Each row was made from one small tree. The marks that hang from a mark follow it in brackets, in alphabetical order. Every link used is in the known rows. Write each row's tree.
In the rows, zero is written as 128.
Known rows:
pali{kulo{fubome}}: [145 122 136 143  97 139 117 121 123 139 125 106  97 119 124 113 112 116
 114 145 146 148 107 153 111 128 131 158 117 143 135 127 139 162 132 114
 152 100 144 112 138 110 122 132]
kulo{gapid kofu letas}: [154  88 129 118 147  92 120  89 145 125 112 120  90  93 123 139  81 109
 117 136 174 115 150 159 104 177  97 142  98 209 118 100 150 115 139 130
 121 113 126 115 130 122 154 122]
nelam{kulo{letas vaga}}: [161 100 133 145 122 111 127 113 111 149 122 119  97 103 142 109  75  98
 119 129 170 136 116 167  86 129 106 168 125 195 130  99 152 138 132 134
 135 130 154  88 148 116 131 122]
gapid{fafet}: [135 120 141 132 129 138 136 121 109 118 131 119 130 130 140 128 128 132
 140 139 117 127 107 151 113 138 111 107 132 117 144 116 121 113 117 124
 124 122 113 135  99 130 151 128]
kulo{letas lobona lukis vonif}: [166  79 142 159 146 133 108 113 119 146 103 137  85 123 129 121  45  99
 128 125 197 127 143 184  89 153  96 152 125 178 134 113 163 119 108 136
 126 141 117  88 153 135 146 107]
nafo{nesul}: [116 133 126 132 109 123 129 118 104 117 122 126 140 128 110 142 123 131
 106 126 145 123 131 129 126 132 121  95 130 153 127 136 126 114 126 151
 105 167 117 144 120 118 133 127]
mezofir{nafo}: [119 151 125 131 125 132 121 107 128 107 116 130 119 125 127 148 119 133
 127 122 137 129 144 121 106 138 119 118 135 117 132 120 138 112 124 154
 125 162 129 133 114 119 117 128]
kofu{kulo{lukis}}: [144 101 126 151 121 118 114 115 108 149 126 130 113 119 133 113  80 107
 138 136 177 137 141 161 118 126 108 141 127 178 140 115 139 143 147 124
 159 138 138  95 147 114 114 119]
nafo{mezofir}: [108 149 137 123 106 126 131 112 112 117 124 134 129 108 127 138 113 125
 133 139 143 126 127 116 128 137 110 104 124 142 125 128 128 130 120 141
 103 170 122 119 101 115 133 136]
pali{kulo{lukis}}: [145 106 131 140 105 125 123  99 128 139 122 119 104 109 134 112  92 115
 126 143 169 151 121 159  99 123 122 143 125 168 129 121 133 141 137 121
 145 114 154  97 132 104 137 128]
kulo{gapid letas}: [160 106 136 116 144 101 110 109 139 124 115 134 105 110 128 131 101 121
 122 138 158 120 133 146 108 170 113 148 112 172 118 103 150 123 127 136
 114 128 134 128 143 133 142 127]
lukis{kulo}: [146 104 131 132 109 113 124 117 131 137 122 130 125 120 125 116 110 131
 132 139 144 152 118 156 116 109 137 150 128 137 130 126 128 134 143 119
 148 124 142 128 124 116 120 128]
nelam{kulo}: [140 123 125 127 115 129 134 123 111 141 133 120 118 120 133 105 118 116
 111 136 150 140 111 139 112 121 118 140 123 163 119 127 129 150 143 122
 140 127 149 111 126 116 126 131]
lobona{kulo{letas vaga} pufov}: [147 110 129 131 136 122 136 115 127 124 123 136 114 114 154 149  95 103
 145 122 121 146 156 144  93 142 128 162 124 153 130  83 151 126 115 139
 122 131 124 106 168 110 143 128]
fubome{nesul}: [116 127 119 132 120 131 113 107 105 107 128 129 128 134 115 147 134 133
 102 124 145 132 130 125 123 147 119 105 130 133 124 134 138 127 123 143
 122 163 126 146 128 111 111 129]
vaga{kulo{fubome pibi}}: [137 102 148 157 109 136 113 140 105 147 117 105  84 127 116 117  96  99
 116 141 156 154 116 162 116 129 107 172 127 168 141 123 155 164 125 136
 169 104 138 103 135 112 103 140]
nelam{kulo{lobona lukis pibi}}: [150 103 140 158 118 130 124 125 109 148 123 126 112 126 132 111  83 103
 117 142 192 134 122 169  99 138  94 164 121 159 126 122 150 153 134 138
 154 130 147  99 142 123 128 124]
vaga{kulo{letas lukis}}: [155  77 138 147 117 119 102 113 107 149 111 120  85 109 135 103  63  97
 128 135 177 160 125 159  89 125 114 150 134 204 130 110 150 146 127 128
 142 129 143  79 133 115 121 127]
pali{kulo{letas vonif}}: [162  94 133 137 119 133 129 100 127 146 115 120  80 108 125 112  64 111
 120 135 168 149 118 177  88 129 114 163 121 200 136 115 146 132 126 127
 142 113 147  90 136 101 139 125]
pali{kulo{kofu letas lobona pibi}}: [150  87 144 163 111 128 122 106 136 146 111 114  89 105 126 125  56 113
 129 142 182 121 126 175  79 144 106 180 105 176 137 114 152 147 133 134
 152 105 138  97 132 121 133 114]
nafo{mezofir nesul}: [ 96 154 133 128  87 121 132 100  88 106 117 132 141 108 108 152 109 127
 110 140 160 122 130 117 127 142 103  72 126 168 123 136 126 114 119 164
  80 209 112 135  95 105 137 137]
vaga{kulo{lobona vonif}}: [135 107 142 141 122 139 113 139 115 156 114 130 100 126 113 108 105 125
 126 141 164 138 122 151 110 126 111 148 123 165 127 139 138 153 130 132
 142 130 122 111 119 137 117 122]
pali{kulo{fubome kofu vaga}}: [141 103 137 158 104 119 129 100 129 145 119  93  80  94 124 127  84  99
 119 143 171 137 123 180 100 135 109 167 111 187 141 111 149 147 138 120
 158  88 141  91 140 102 136 123]
gari{kulo{pibi}}: [129  91 140 151 111 130 131 122 110 151 131 113 105 124 131 126  86 115
 112 134 158 142 126 154 114 113 105 168 127 156 142 126 133 147 130 140
 151 108 144 119 136 113 121 133]
kulo{lobona}: [127 135 138 140 125 136 113 146 132 133 125 138 140 138 128 127 137 143
 135 136 132 107 125 120 124 136 134 133 120  90 125 137 129 144 127 128
 120 138 114 144 129 159 124 115]
lakup{pufov}: [145 132 127 124 121 123 125 121 119 140 138 124 122 119 130 134 114 125
 151 134 131 121 143 123 109  91 120 127 118 119 133 103 143 138 131 123
 141 124 119 133 133 115 141 142]
kulo{fubome pibi}: [137 117 146 158 125 140 125 139 116 130 121 108  96 137 118 140 103  97
 115 131 145 133 129 165 130 146 105 170 126 130 148 118 159 144 112 139
 160 104 128 117 154 114 116 137]
kofu{kulo}: [136 117 125 142 121 123 119 129 112 146 132 131 123 124 128 115 102 123
 138 135 151 127 132 146 126 121 120 144 122 157 140 121 132 148 148 122
 154 135 133 113 141 124 107 120]
gari{kulo{vonif}}: [135  91 131 138 120 134 132 114 108 157 131 115  95 120 125 119  87 114
 106 131 162 146 127 159 116 110 103 149 127 180 136 134 129 139 130 129
 142 112 136 113 130 110 131 129]
gapid{fafet{zigu{pufov}}}: [156 113 154 124 135 157 147 115  82 141 145 101 112 131 153 123 141 136
 152 128 107 114  96 164 100 111 106  87 139 129 161  89 128 115 110 127
 136  96 100 152 103 128 181 148]
kofu{kulo{fubome letas lobona vaga}}: [160 100 147 182 120 122  89 142 103 160 116 124  93 121 132 119  64 102
 140 139 178 111 129 178 102 146 112 189 115 154 154 100 170 165 129 127
 155 134 124  99 177 146 103 101]
lobona{kulo{letas vonif} mezofir pufov}: [139 126 121 103 128 123 156  98 118 122 122 149 103 110 145 150  81  98
 145 137 138 154 160 142  86 142 109 157 136 179 124  76 158 117 122 151
 100 143 114 110 136  77 150 149]
vaga{kulo{letas lobona pibi vonif}}: [152  80 153 159 128 138 112 133 111 160 103 127  77 123 115 115  56 106
 127 136 185 139 126 178  89 136  92 183 124 195 140 119 163 147 117 149
 152 126 127  91 136 128 116 123]
kulo{fubome lukis pibi vaga}: [150  91 155 187 130 117 122 115 113 141 109 105  76 115 128 145  57  69
 127 130 194 139 141 205 111 154  79 185 134 171 156  91 180 125 106 153
 165 105 139  79 179 102 132 130]
gari{kulo}: [128 101 132 139 107 128 122 121 110 150 136 116 113 122 135 117 106 124
 110 136 146 142 122 136 117 107 120 145 126 147 131 132 122 151 134 124
 135 114 139 124 129 123 123 128]
nelam{kulo{gapid pibi}}: [152 114 137 123 127 110 136 114 121 136 126 123 107 113 123 121 108 111
 107 145 175 134 122 162 112 154  90 163 111 187 118 113 145 143 144 143
 148 117 156 119 136 110 134 140]
kofu{kulo{fubome pibi vonif}}: [149  97 138 166 129 138 127 129  99 155 120 114  78 130 110 127  64  89
 122 133 183 137 139 197 126 139  82 182 122 191 160 115 163 147 131 137
 185 113 130  94 164 102 105 127]
pali{kulo{kofu vaga}}: [135 103 132 146 110 110 139  93 139 145 119 107  96  88 128 128  86 113
 129 141 170 132 129 169  94 127 111 157 114 191 136 112 135 132 144 128
 147 101 146  93 126 103 141 121]
gapid{fafet{zigu}}: [140 109 155 126 134 149 145 120  84 127 141 103 120 133 153 126 136 140
 151 124 107 119 101 157 111 128 111  98 139 114 160 105 130 111 108 125
 129 101 108 142  99 136 162 139]
vaga{kulo{gapid}}: [139 114 139 115 120 107 111 122 126 139 118 126 106 109 120 114 126 127
 122 151 157 144 122 137 116 143 115 142 118 181 115 124 134 150 143 132
 136 121 140 124 119 126 123 137]
zigu{pufov}: [152 133 125 126 130 140 131 123 119 151 135 126 114 125 126 122 135 124
 128 134 127 121 120 139 111  99 120 114 125 148 131 102 126 134 132 131
 140 121 119 143 133 118 159 144]
kulo{gapid lobona}: [138 136 142 120 137 114 106 134 144 127 120 144 136 125 120 135 147 149
 129 151 151  98 130 127 127 170 121 136 102 109 111 128 137 141 135 134
 112 134 117 160 133 164 138 120]
vaga{kulo}: [130 112 134 131 111 126 115 131 114 145 122 122 109 120 123 108 118 123
 126 139 143 149 118 132 114 115 125 139 130 165 126 130 130 152 137 127
 143 125 137 112 116 124 113 133]
kofu{kulo{gapid letas lobona{pufov}}}: [159 111 137 136 125 101  99 129 120 149 122 149 110 113 130 125  83 121
 150 154 180 110 139 146  96 157 100 178  97 155 128  93 160 168 147 129
 150 146 128 119 158 147 118 115]

Write each row's tree:
[151 109 141 122 159  96 138  99 142 137 111 132  91  98 114 145  99 114
 123 136 181 121 146 184 119 168  81 157 117 203 130 102 154  99 126 155
 125 121 132 116 150 117 156 128]
kulo{gapid vaga vonif}
[139  83 131 154 145 130 129 100 130 145 109 123  89 111 116 132  65 100
 124 130 202 120 160 181 107 152  82 130 115 193 131 129 145 115 128 129
 138 120 108  94 128 124 156 109]
kulo{kofu lobona lukis vonif}
[140  68 138 136 135 109 143  88 124 154 120 106  72  98 113 140  63 101
  99 141 202 136 150 191 111 149  63 169 105 234 135 119 143 127 140 148
 156  90 137 110 130  97 148 135]
gari{kulo{gapid kofu pibi vonif}}
[121 168 142 111 122 101 112 107 144 111 114 155 132 112 123 152 135 150
 139 159 168  96 139 115 104 177 106 136 118 108 111 104 152 125 139 164
  85 167 116 165 107 140 132 133]
kulo{gapid lobona{mezofir{nafo}}}
[143 124 137 134 127 111 102 134 125 143 126 143 129 121 122 121 118 140
 137 154 170 105 135 144 126 156 115 151 102 143 126 122 139 159 154 128
 142 141 124 140 144 151 115 113]
kofu{kulo{gapid lobona}}
[160  90 124 148 116 127 123 111 103 145 124  96  76 106 129 107  72  81
  99 132 174 141 120 170  94 141 101 161 110 208 127 111 155 158 138 111
 152 106 139  87 138 107 130 124]
nelam{kulo{fubome kofu letas}}
[169  79 139 142 149 107 122 106 118 151 111 132  75 109 114 130  43  97
 128 139 203 128 148 202 107 163  73 186 111 231 145  96 168 126 137 151
 164 126 138  96 162 107 123 124]
kofu{kulo{gapid letas pibi vonif}}
[143  90 148 171 138 105 135 105 125 139 110 123  95 109 133 146  60  87
 139 126 190 133 148 192 106 141  80 170 139 178 149  94 164 104 113 162
 152 122 146  82 163 104 140 126]
kulo{lukis pibi vaga}
[130  97 132 146 108 129 114 125 110 148 119  97  82 111 115 112 101  98
 113 141 158 148 126 152 114 129 109 145 118 190 131 128 143 162 140 114
 158  99 126  99 116 113 116 132]
vaga{kulo{fubome kofu}}
[143  91 151 137 122 104 125 102 112 144 130 114 104 102 141 130 100 125
 120 153 165 128 114 170 103 143  91 152 117 167 138 103 132 131 131 138
 126 107 136 131 126 125 152 128]
gari{kulo{gapid{fafet} vaga}}
[154  93 128 124 146 128 117 102 136 109 113 108  97 113 134 143 105 103
 100 130 136 135 158 163 121 192 133 139 101 190 119 110 147 124 128 120
 113  98 109 130 151 112 152 124]
lobona{kulo{fubome gapid kofu letas}}
[142  99 122 128 151 148 138 103 126 119 116 127 115 128 138 133 102 108
 112 117 141 156 160 168 127 150 129 117 133 184 126 130 128 100 119 131
 117 123 117 111 147  96 153 125]
lobona{kulo{lukis vonif}}
[158  98 133 160 117 129 100 132 101 149 124 118  91 125 129 114  71  98
 130 133 163 134 127 166 113 138 117 169 119 171 149 106 158 161 135 116
 161 126 130  98 162 123 102 117]
kofu{kulo{fubome letas}}
[157 113 134 133 119 127 129 115 106 153 120 137  95 111 130 106  71 106
 120 143 189 128 116 163  83 136  96 166 125 187 122 108 156 144 134 139
 116 146 134 101 126 116 135 127]
nelam{kulo{letas lobona{mezofir} vonif}}
[146  75 139 150 128 129 112 117 116 159 105 118  74 108 115 110  61 105
 123 136 186 134 134 170  87 137  99 156 113 216 130 123 151 144 133 129
 142 121 117  89 117 129 129 113]
vaga{kulo{kofu letas lobona vonif}}
[172  81 147 163 111 105 108 115 122 146 111 116  85 109 130 119  64  98
 130 136 167 151 116 194  95 126 125 190 127 162 148  96 165 138 125 123
 155 115 142 100 158 114 119 121]
lukis{kulo{fubome letas vaga}}
[147  76 151 136 133 124 140 100 106 145 124 112  83 113 123 134  77 113
 108 149 182 140 123 195 106 149  66 161 118 196 145 112 140 123 124 149
 148  97 134 124 124 106 155 138]
gari{kulo{gapid{fafet} pibi vonif}}
[137 118 125 123 144 131 156 114 127 127 123 135 109 118 140 154 105 106
 138 124 128 151 165 157 108 139 111 154 125 165 132  98 144 117 119 143
 132 124 118 108 161  99 151 132]
lobona{kulo{vaga vonif} pufov}
[151  94 134 152 148 144 131 107 120 127 111 112  92 122 135 140  86  87
 108 119 155 156 159 194 124 159 117 144 133 189 140 113 152 108 109 135
 129 109 115  98 174  95 150 122]
lobona{kulo{fubome lukis vaga vonif}}
[163 102 147 149 112 102 110  93 132 141 112 109  77  92 128 124  83  98
 118 157 198 146 123 191 100 162 101 173 113 189 131  98 160 145 133 129
 149  98 156  95 160 104 145 129]
pali{kulo{fubome gapid lukis vaga}}
[149 129 139 142 114 114  98 142 114 149 128 136 107 124 121 127 111 118
 140 161 174 116 135 147 119 160  98 175  96 130 131 105 161 188 148 121
 165 130 122 130 162 143 111 122]
kofu{kulo{fubome gapid lobona{pufov}}}
[159  49 144 181 146  93 134  79 127 144  99 109  64  87 135 149   4  62
 135 119 217 127 164 216  78 157  64 181 127 241 152  75 179  95 115 158
 153 110 139  53 161  95 152 115]
kulo{kofu letas lukis pibi vaga}
[161  81 134 159 118 129 130 111 103 147 119  94  66 109 124 116  53  71
  99 131 186 142 124 188  91 148  84 181 111 214 137 105 166 154 133 128
 166 100 146  80 145  98 128 130]
nelam{kulo{fubome kofu letas pibi}}
[149  89 130 152 141 134 125 107 127 122 113 101  95 111 142 145  84  90
 111 117 133 137 155 175 111 164 133 151 118 187 137 103 151 116 117 127
 120 102 110 104 162 107 144 115]
lobona{kulo{fubome kofu letas vaga}}
[152  74 135 163 134 118 106 103 129 140 107 124  96 107 135 127  50  98
 133 129 193 114 149 165  87 157 104 141 113 179 129 110 155 129 126 124
 126 128 115  92 136 140 149 102]
kulo{kofu letas lobona lukis}
[154  95 140 121 124 104 101 117 123 143 112 126  91 105 125 111  97 117
 122 146 165 143 121 147  99 149 113 156 116 200 119 109 148 147 136 132
 131 126 141 111 127 127 125 132]
vaga{kulo{gapid letas}}
[152 108 127 124 138 136  99 106 117  94 117 121 108 131 129 150 123 115
  87 130 134 142 146 152 122 199 139 130 113 163 118 117 154 129 116 136
 104 134 113 151 161 108 131 129]
lobona{kulo{fubome{nesul} gapid letas}}
[156 108 134 151 126 131 137 119 101 154 123 106  77 111 123 113  84  85
 103 133 182 145 118 191 107 134  89 171 124 201 138 113 157 145 128 131
 156 112 144  87 154 103 132 130]
nelam{kulo{fubome vaga vonif}}
[132 119 132 134 112 103 130 108 127 141 118 141 102  98 135 145  70 105
 158 148 172 107 147 130  72 145  92 164 112 151 125  81 165 145 136 138
 114 142 110 107 118 126 141 126]
kulo{kofu letas lobona{mezofir pufov}}
[133 134 125 124 121 147 133 134 118 115 133 123 119 137 140 144 135 107
 127 132 101 155 149 128 122 144 136 146 119 116 126 110 141 155 121 119
 138 114 114 129 158 108 132 139]
lobona{kulo{fubome} pufov}
[138 130 148 151 111 111 139 123 112 151 122 132 114 108 134 126  90 110
 132 149 187 118 116 164  91 134  86 185 129 159 132  99 159 145 138 159
 131 137 146 109 135 116 125 131]
nelam{kulo{lobona{mezofir} pibi vaga}}
[122  97 126 149 102 133 104 112  94 135 119  97  81 116 107 125 105 102
  96 138 171 151 127 150 111 142 104 131 118 194 128 131 149 163 136 125
 156 122 125 110 116 100 104 133]
vaga{kulo{fubome{nesul} kofu}}
[180  80 151 158 142  89  95  96 125 136 102 115  63  94 133 136  52  74
 120 140 207 132 142 201  96 190  86 180 117 204 136  74 188 125 112 139
 132 115 139  87 183 118 150 123]
kulo{fubome gapid letas lukis vaga}
[155  70 151 186 136 111 127 106 120 143 105  92  55 100 122 152  29  63
 123 121 189 122 147 211  93 164  76 198 118 209 161  82 186 121 110 149
 162  91 129  74 169 104 136 119]
kulo{fubome kofu letas pibi vaga}
[149  90 140 133 123 125 118 112 110 153 126 108  75 115 116 123  93 106
  91 146 180 143 128 174 123 147  91 165 110 189 133 125 146 153 130 127
 145  96 133 124 147 112 137 136]
gari{kulo{fubome gapid vonif}}
[137 100 132 140 142 143 136 111 128 113 118 125 127 133 142 142 101 106
 119 121 136 152 156 163 125 152 131 134 133 159 131 121 134 109 118 143
 128 117 125 116 153  99 142 129]
lobona{kulo{lukis pibi}}
[155 123 131 122 118 119 119 122 113 137 129 112  99 115 123 109 124 106
  97 149 167 139 111 155 119 158 105 155 107 171 114 119 147 163 143 119
 143 112 147 124 141 117 131 138]
nelam{kulo{fubome gapid}}
[180  71 145 133 138  85 123  89 140 146 101 134  78  92 120 127  57 110
 131 142 195 144 132 211  93 147  98 186 119 216 135  92 161 108 134 141
 142 123 146 104 150 108 143 123]
lukis{kulo{gapid letas vaga vonif}}
[149 112 136 135 140 117 111 125 124 151 118 144 110 120 113 123  98 131
 132 149 186 111 142 167 124 159  95 155 103 174 131 123 145 145 149 133
 147 137 121 128 146 140 123 114]
kofu{kulo{gapid lobona vonif}}
[153  87 136 140 120  87 128  68 148 142 111 112  82  73 128 131  72 103
 124 154 209 134 141 189  89 159  88 157 105 228 124  98 147 124 149 134
 144  98 154  88 137  98 159 124]
pali{kulo{gapid kofu lukis vaga}}
[151 112 160 153 140 100 122 121 132 131 110 113  83 109 116 156  97  95
 120 143 179 120 137 192 124 184  80 193 113 166 143  91 177 129 116 159
 152 100 136 119 172 117 134 136]
kulo{fubome gapid pibi vaga}
[148 114 136 128 131 111 119 115 111 133 130 130 120 116 131 122 110 130
 140 155 160 121 124 162 120 156  97 133 112 165 138 106 133 136 148 127
 145 128 127 132 124 128 132 123]
kofu{kulo{gapid{fafet}}}
[156  90 133 152 103 130 117 101 125 142 117  95  71 100 126 115  66  95
 113 140 167 143 120 172  88 141 117 165 108 192 136 112 152 154 135 110
 153  92 140  88 136 103 133 123]
pali{kulo{fubome kofu letas}}
[146 102 130 153 136 115 132 116 113 159 121 128  96 111 122 125  71 106
 138 131 180 127 143 185 118 126  92 162 126 202 152 108 149 125 140 139
 160 131 133  91 157 112 118 116]
kofu{kulo{vaga vonif}}
[143 102 148 162 104 137  88 140 103 153 113 116  93 127 124 103  99 105
 123 149 174 148 118 153 107 134 116 153 124 148 129 130 151 176 127 118
 151 120 125 103 136 138 112 124]
vaga{kulo{fubome lobona lukis}}
[165 102 163 159 137 120  92 139 129 131 106 125  85 128 117 142  82 105
 119 147 179 106 131 175 107 196  97 197 100 135 134 101 184 153 111 146
 138 114 121 133 171 151 129 123]
kulo{fubome gapid letas lobona pibi}
[131 129 127 124 132 125 146 121 131 121 129 135 128 119 150 153 124 114
 144 127 112 146 157 134 110 136 130 149 125 135 128  96 138 131 123 137
 127 128 122 118 158 108 143 133]
lobona{kulo{vaga} pufov}
[167  87 126 141 120 120 120 104 103 145 122 120  94 110 143  99  65  90
 112 131 185 151 120 167  87 131 105 151 127 202 122 108 150 143 134 122
 139 132 155  81 143 108 136 125]
nelam{kulo{letas lukis}}
[131 112 147 175 125 123 113 131 129 144 114 106  98 111 121 142  99 104
 127 136 168 100 139 166 116 158 104 161 107 137 142 115 158 146 126 127
 140 105 105 115 148 147 133 108]
kulo{fubome kofu lobona vaga}
[130 155 150 118 122  74 128 116 142 136 119 160 123  94 133 157 121 129
 163 168 178  96 142 132  93 165  84 177 113 122 117  72 167 141 137 162
 104 150 124 140 140 139 146 137]
kulo{gapid lobona{mezofir pufov} vaga}
